Every row comes from one small tree of marks. The marks that hang from a mark follow it in brackets, in alphabetical order. Every link used is in the known rows. Which tree was each row made from?
Known rows:
bebal[fosipez[nomok[nudo peleke]]]: [ 20   1 -73   4 -16  -5  24  -6 -10  -4  15 -19  -2 -11  -2  13 -17  -1
  28  -4 -19  -4  -9  -5  15 -22   8  10  10   7  20  -2  17   8  -1]
vimir[gogu[liset[nomok[peleke]]]]: [ 27 -10 -18  11  -1 -10  -8 -27  -5  -3  28 -11  -3   7  -1  33 -37   3
  11  -4 -11   6 -27  15   6 -36   5  22   8  17   2  -8  35   3   2]
nudo[bebal[fosipez[nomok] sovoruv]]: [  8   2 -55  16 -11  13  12  -9  -2  17  10 -26 -10  -3   8  66  -9  15
   8 -12 -13 -17  -6  -6  29  -7  -6  16  -3  -1 -12   8  11  10 -12]
ferirol[veselin[gogu[liset]]]: [  4  -8 -16  10  -6  -1   9  -3  -5  -4   3  -6  -6  15 -18  29 -11  10
  -9  -6  13  -3  15   2  40 -26   8  36  -7   7   1  -9  34  18 -10]
ferirol[veselin]: [ -1  -4 -20   4  -6   7  17   8  -3   1  -5   0  -2   4 -17  13 -11  -3
   0  -1   8  -9   1   1  49 -12  17   4  -5  -1  -4  -3  16  17  -9]
gogu[liset[nomok]]: [ 20  -6 -21   5  11  -9 -22 -17  -2  -2  15  -7   0   1  -5  18 -26  17
  10   7 -16   3  -1  10   7 -28   9  13  -5   5   0 -10  26   5   3]
dopu[vimir[gogu[liset[nomok[nudo]]]]]: [ 24   4 -26   3  -2  -6  -1   5   8 -16   9 -21 -10  13   5  28 -22  -6
   7   9 -10   5 -42   2   8 -29  25  25 -11  15   5 -10  28  14   6]
veselin[ferirol gogu[liset[nomok[nudo sovoruv]]]]: [ 12  -7 -10   1   2 -19  -3  -7 -26  -7  20 -18 -28   1 -15  33 -11  -2
   1   8 -12  20  18  15  34 -43   5  51 -14  22  18 -18  36  -7  -3]
dofe[vimir]: [  8  -8 -15  17  -7  13  20  -2  -3   1 -15  -6 -20   1 -13   1  -8  -4
   1 -10  -4 -13  -2   8  21 -11  25  11  -3  -3 -14   5 -14  15  -9]
liset[nomok[nudo]]: [  8  -8 -26  -9   8  -5  -4   6  -9  -5   4  -4   7 -10  -8  12 -12 -11
  17  13 -19   3   0   3  17 -13   8  10   0   8   7  -7  18   1   7]
gogu[liset[nomok[fosipez sovoruv[bebal]]]]: [ 28  -4 -58   2   7 -16  -5 -25 -25  13  26 -13  -4  10  -5  45 -25  17
  15  12 -24   6   2  22  42 -56  14  16  -6   6  10 -13  13   0   0]
fosipez[bebal[sovoruv] nomok[nudo]]: [ 18 -10 -90  -6  -5  -3  -5  13 -23   1   1   0  -4 -17   3  56  -6  -4
   8  -2 -22  -2   2 -20  19 -21  -7  17   0  15   9   5  22  -3 -16]
liset[nomok[fosipez peleke[dopu] sovoruv]]: [ 23 -10 -46  -8 -15 -19  30 -23 -13  24  30 -16  11  -4 -18  27 -27  -6
  25 -21 -42  10  -3  33  58 -61  24  12  15  10   5  -1   9  -6   1]
veselin[ferirol gogu[liset[nomok[sovoruv]]]]: [ 14  -9  -1  13  -1 -15  -4 -23 -20  -6  28 -20 -29   2 -13  33 -21  15
  -3   1  -7  18  22  21  37 -36   7  48 -12  15  14 -14  33  -3  -7]
nudo[bebal]: [ -1 -13  -4   9  13  10  14  -4  -6   9   3   5   2  11  -4  28 -12  -3
  -8 -12   0 -15  10  -3  20 -15   3  16   3   6 -34  11   9   3  -8]
gogu[liset]: [ 16 -10 -18  13  10  -2  -4  -6  -3  -3   5  -1  -7  12 -11  16 -24  15
   0  -1  -8  -2   0   3   1 -33  11  17 -10   6  -9  -4  17  11  -2]
sovoruv[bebal[fosipez[nomok] nudo]]: [ 18  -8 -89  22   0   0  16   6 -21  -4  11  -5  -7   2  10  23 -18  14
  16  16  -2  -8   0 -10  14   0   9   9  11  -3  32  -3   9  13   3]
dopu[vimir[gogu[liset[nomok[nudo sovoruv]]]]]: [ 23   8 -33  -1  -8  -6  -2   8   5  -9  11 -27 -13   9   4  42 -20 -12
  10  10 -19   7 -45  10  33 -38  30  28 -12  15   7 -10  27  11   4]
bebal[nudo]: [  3 -15 -27  18   6   9  11  25  -4  -6   0   5  -5   7 -13   7  -8  -8
   9  12 -10  -5  -3  -3  14 -10  15  11   2   1   3   0  14  13   7]
vimir[gogu[liset]]: [ 18 -21 -12  20   3   0   2 -10  -3  -3  14  -6  -8  18  -6  31 -30  11
  -2  -9  -3   2 -27  -1  -1 -28   5  25  -6  11  -6  -8  23  14  -5]
peleke[dopu[vimir]]: [ 13  -9 -18   3  -4  -4  34   9  15  -3  -6  -8   2   7  -9   1 -25   4
  -7 -23 -11  -3 -10   3  11 -22  34  18   0   2  -5  11   0  17   0]
dofe[vimir[gogu]]: [ 11 -16 -10  25 -13  15  25  -4  -4  -1  -7 -11 -23   7  -8  15 -13  -6
  -1 -17   1 -12 -26   4  19  -9  20  18  -1   1 -11  -1  -8  17 -10]
fosipez[bebal[nudo]]: [ 11 -12 -61  12  14   3  11  21 -19  -7  -5  10  -2  10  -7  16  -3  -8
   3   0 -17  -9   6 -11  13 -11  10  16  10   5   0   9  22   0   2]
liset[nomok]: [ 11  -9 -15   5   7  -1  -6 -14  -1  -2  13  -9   6  -9  -5  13 -24   9
  12   6 -14  -1   1  11  21  -5   9   7   1  -1   2  -2  14   5   1]
veselin[ferirol gogu[liset[nomok[nudo]]]]: [ 14 -13  -4   4   8 -19  -2 -11 -22 -17  17 -12 -24   4 -14  20 -14   3
  -1   7  -3  16  22  10  11 -35   2  46 -13  20  15 -17  38  -4  -2]
gogu[liset[nomok[nudo[bebal]]]]: [ 12  -5 -24 -12  18  -8 -23   0 -13   2   6   0   2   6  -2  33 -11  -7
   8   8 -16  -4   1   3  11 -37   1  19  -6  16 -17  -6  31  -3   6]
veselin[gogu]: [  3 -20  -3  22   1   2  24 -10  -6  -6  10  -7  -1   7 -11  20 -18  12
  -9 -12   4   1  22   2  14  -6   1  41   4   2   0   0  14  12  -8]
dofe[peleke vimir[gogu]]: [  4  -9  -8  28 -18  10  34  -9  -4   5   0 -10 -23   5  -7  15 -20  -9
   1 -15  -2 -23 -24  13  40 -15  20  15 -24   4 -10   8   0   9  -6]
bebal[nudo sovoruv]: [  2  -6 -38  18  -2  18   7  33  -3   4  -5  -6 -11   5 -13  47  -3  -9
  11  18 -18  -3 -10   2  16 -14   8  15  -6   1   9   1  13  13   4]
liset[nomok[nudo sovoruv[bebal[fosipez]]]]: [ 14  10 -71  -9   4  -8   8   2 -26   9   4 -21   0  -5   3  43 -13  -7
  25  22 -24   2  -5  11  47 -18  11  14   3   4  27  -9   7  -1   7]
vimir[gogu[liset[nomok[peleke sovoruv[bebal]]]]]: [ 31  -3 -39   5   1 -16  -7 -28 -23   7  30 -11  -5   9   8  55 -38   0
   9   5  -9   9 -23  20  28 -45   6  26  12  22  14  -8  27  -4  -1]
nudo[bebal[fosipez[nomok[peleke]] sovoruv]]: [ 13   9 -57  12 -17  11  17 -16  -5  16  16 -24  -9  -2   8  66 -14   7
  13 -14 -16 -15  -6   1  28 -20  -5  14   9   6  -8  14  14   4  -9]

Which tree is each row?
[ 14 -17 -17  19 -15  -6  29  -9  -2  14  -2  -6 -17  12 -12  16 -28  -1
  -5 -35 -11 -18 -27  15  27 -39  24  24 -26  15  -9   6   7   8  -2]	dofe[peleke[dopu] vimir[gogu[liset]]]
[ 10  -5 -49  -9 -10   0   4   3 -16   9  14   2  -1 -13   6  54 -11 -22
  12  -1 -11  -5  -1  -5  24 -39  -4  15  11  24  -9   9  22  -4 -11]	fosipez[nomok[nudo[bebal[sovoruv]] peleke]]
[ 28   7 -57   1   7 -14 -17  -6 -24   7  21  -3  -3   7   3  40 -23  -8
  21  27 -20   7  -1  23  32 -51  16  19  14  18  20  -5  30  -7  10]	gogu[liset[nomok[peleke sovoruv[bebal[nudo]]]]]
[ 25 -14 -95 -23 -12 -24  16   5 -30  12  13   7  10 -17  -1  34 -18 -23
  13 -28 -33   3   5  -8  42 -55  13  21  25  28  10  10  24 -15 -10]	fosipez[bebal nomok[nudo peleke[dopu] sovoruv]]
[ 27 -14 -26   0  -9 -18   0 -19  -8  14  26 -14   3   5  -4  43 -39  -3
  10 -21 -25  11 -30  20  28 -53  13  26  11  24   4  -7  30  -2   1]	vimir[gogu[liset[nomok[peleke[dopu] sovoruv]]]]
[  8   0 -49  -9  -6   2  40   4 -24  15  11  -9  -2  17 -15  60   0 -31
  14  -4 -28  -9  -2  12  33 -66   0  16   4  18 -19   6  11  -5  -2]	nomok[fosipez nudo[bebal[sovoruv]] peleke]
[ 18   3 -86  20 -22   1  21   8  -8   5  22 -23 -10  -7   0  26 -13  -5
  34   4 -28  -2 -15   4  43 -22  21  12  14   4  28   0  22   8   5]	bebal[fosipez[nomok[peleke sovoruv]] nudo]
[ 10  -7 -50 -13 -11  -5   6   2 -20  13  20   3   1 -13   4  41 -12 -29
  14  -6 -14  -3   2  -1  50 -48   8  16  15  26 -11   6  19  -8 -12]	fosipez[nomok[nudo[bebal] peleke sovoruv]]
[  5   9 -65  26  -8  17  23  28   0   5  -6 -30 -16  10  -9  51   0   2
  23  14 -29  -8 -19   3  18  -2   8  16  -8  -8  20  -1  12  19  11]	bebal[fosipez nudo sovoruv]
[ 14 -13 -44  -7   3 -10  13  -3 -15   1  17 -11   6  -1 -15  14 -10  -7
  24   9 -30   3  -2   9  28 -34  11   8  -6   4   5 -14  13   3   5]	liset[nomok[fosipez nudo]]
[ 18   5 -83 -16  -5 -19  49  11 -34  19  -4 -10   5   5  -6  40 -19 -22
  18 -10 -27   3  -2  14  38 -52  16  23  20  18  24   4  -1  -4   6]	nomok[nudo peleke[dopu] sovoruv[bebal[fosipez]]]
[ 16 -12   6  16   4 -17  -3 -25 -17 -15  26 -14 -27   5 -12  18 -22  20
  -7   0   2  15  24  16  11 -29   3  43 -10  12  13 -13  36   0  -6]	veselin[ferirol gogu[liset[nomok]]]
[ 26 -21 -88 -20  -4 -24  17   1 -27   2   9  14  14 -14  -1  15 -21 -16
   9 -28 -23   1   9 -15  12 -44   6  17  26  26   7  12  27 -11  -9]	fosipez[bebal nomok[nudo peleke[dopu]]]
[  1   9 -38  16  -1  19  24  -1  -3  17  -4 -26 -11  12  -3  65  -4   9
   3 -11 -16 -19  -7   2  26  -9  -4  17  -6  -3 -19  12   5  10  -3]	nudo[bebal[fosipez sovoruv]]
[ 24 -12 -92   1  -8 -10  47  10 -25  16  10  -2   3  17 -20  43  -8 -15
  15 -26 -45  -1  -2  11  24 -62  12  18  18  15   6  13  19  -8   3]	nomok[fosipez[bebal[nudo sovoruv]] peleke[dopu]]
[  4  -1 -17   8  -7  -7  40   5  12   3   3  -5   1   4  -8   2 -31   1
  -5 -20 -12 -14  -8  12  33 -25  32  13 -23   5  -3  19   9   9   2]	dofe[peleke[dopu[vimir]]]
[ 15 -17 -14  10 -10  -4  39   6  15  -3   0 -12  -1  14  -5  14 -31   2
  -9 -31  -7   0 -32   0  11 -20  30  23   2   7  -4   7   5  20  -4]	peleke[dopu[vimir[gogu]]]
[  7  -2 -33 -13   1  -6  -5   9 -13   5   7 -12   3 -12  -9  30 -12 -17
  21  15 -28   6  -5  11  49 -26  14  14  -3  10   8  -9  14  -3   3]	liset[nomok[nudo sovoruv]]
[ 28  -2 -83   5 -14  -3   2 -15 -18   4  19  -4  -3 -15   8  54 -22   2
   8 -12 -19  -4   5  -3  21 -30  -4  13  18  15   8  17  25  -7 -17]	fosipez[bebal[sovoruv] nomok[peleke]]
[ 21 -15 -76 -20 -11 -22  20   2 -32  16  15   8   9 -15   3  35 -28 -19
  11  -6 -14   9   3   2  39 -55  14  17  22  27  21   2   7  -7 -10]	fosipez[nomok[nudo peleke[dopu] sovoruv[bebal]]]
[  7 -10 -13  15 -13  -7  45  -1  12   2   9  -9   0   9  -4  12 -35  -1
  -7 -26  -8 -12 -27   9  32 -23  27  19 -22  11  -1  13  15   9   1]	dofe[peleke[dopu[vimir[gogu]]]]
[  6  -5 -45 -11   2   0  10   2 -18  14  12 -14   2   4 -11  57  -1 -13
  18   6 -31  -4  -2  10  38 -40  -2  14  -8   9 -13  -5  14  -3   2]	liset[nomok[fosipez nudo[bebal[sovoruv]]]]
[ 17  -8 -68   5   4  -9  11  -3 -28  13  24 -10  -1   6  -6  39 -15  -1
  23  21 -26   5   1  19  57 -35  19  11   6   2  20 -10   8  -1   6]	liset[nomok[fosipez sovoruv[bebal[nudo]]]]
[ 20  -2 -75   9  -5  -6  41   0 -36  13  24  -2  -7  19 -11  38 -14 -18
  21  13 -22   2   3  24  54 -63  23  14  19  11  16   2   3  -3   3]	nomok[fosipez peleke sovoruv[bebal[nudo]]]
[ 23 -14 -19  10  -6  -9  24   4  13  -4   3 -12  -4  20  -5  18 -33   8
 -10 -29  -9   2 -35   1   1 -34  30  28  -5  11  -6   2  15  20  -1]	peleke[dopu[vimir[gogu[liset]]]]
[ 27   3 -16  15  -5  -2  -2 -11  14 -16  17 -23 -10  13   7  26 -31   8
   3   1  -6   4 -39   8  11 -23  27  23  -8   8   0  -7  25  16   2]	dopu[vimir[gogu[liset[nomok]]]]
[ 23 -16 -13  13   4  -7 -14 -20  -3  -3  23 -13  -4   7  -1  34 -32  12
   7  -2  -9   5 -28   5   7 -23   3  21  -3  11   0 -13  31   9   1]	vimir[gogu[liset[nomok]]]
[ 27 -16 -34  14   6 -24  11 -34 -33 -13  32 -16 -25  14 -16  26 -15  22
  -3 -12 -14  13  29  14  21 -43   2  45  -8  13  10 -12  38  -9  -9]	veselin[ferirol gogu[liset[nomok[fosipez[bebal]]]]]
[ 32   6 -28  -6  -2 -19  -2 -18   8  -3  14 -14   4   6  -2  13 -34   4
  10 -10 -21   7 -12  22   6 -49  29  19   8  15   2   6  27   4   7]	gogu[liset[nomok[peleke[dopu[vimir]]]]]
[ 23   0 -62  18 -18  -2  25 -24  -3  -1  23 -22  -5 -10   3  11 -28  17
  23 -12 -15  -6  -7   2  18 -15  10   7  12  -1  15   2  14  10  -6]	bebal[fosipez[nomok[peleke]]]
[ 26   2 -23   2   4 -12 -16 -25  -5  -2  21  -8   1   0  -4  17 -31   6
  16   6 -17   4   0  20   7 -43  10  14   7  13   1  -2  31  -1   5]	gogu[liset[nomok[peleke]]]
[  5 -21 -39  -6   1  -1   0   9 -14   2  10   8   3 -10   3  26  -8 -10
   3  -5  -3  -8   5 -19  20 -21   0  12   2  15 -14   1  18   2 -10]	fosipez[nomok[nudo[bebal]]]
[ 21  -4 -89   7  -7  -7  38   4 -32  11  22  -4  -5  16 -16  34  -3 -23
  24  -8 -42   0   2  14  57 -63  21  18  17  12   3   7  20 -11   1]	nomok[fosipez[bebal[nudo]] peleke sovoruv]
[ 20 -13 -78  -1  -7 -18  53   5 -35  24  19   2   5  19 -17  35 -19 -17
  16  -8 -30   7   3  22  51 -71  25  17  23  16  17   4   1  -4   5]	nomok[fosipez peleke[dopu] sovoruv[bebal[nudo]]]
[ 37   2 -43  -3  -7 -23  16 -25   3   1  25 -19   4  13  -9  13 -32   8
  16 -13 -32   7 -14  28  17 -67  32  17   4  12   1   0  23   6   6]	gogu[liset[nomok[fosipez peleke[dopu[vimir]]]]]
[ 13   0 -72  22  11   4  28  14 -21  -3  -2  -7  -9  17   1  22 -11   7
  12  19  -5 -10   0  -2  11  -1  11  12  10  -4  25   0   4  12  11]	sovoruv[bebal[fosipez nudo]]
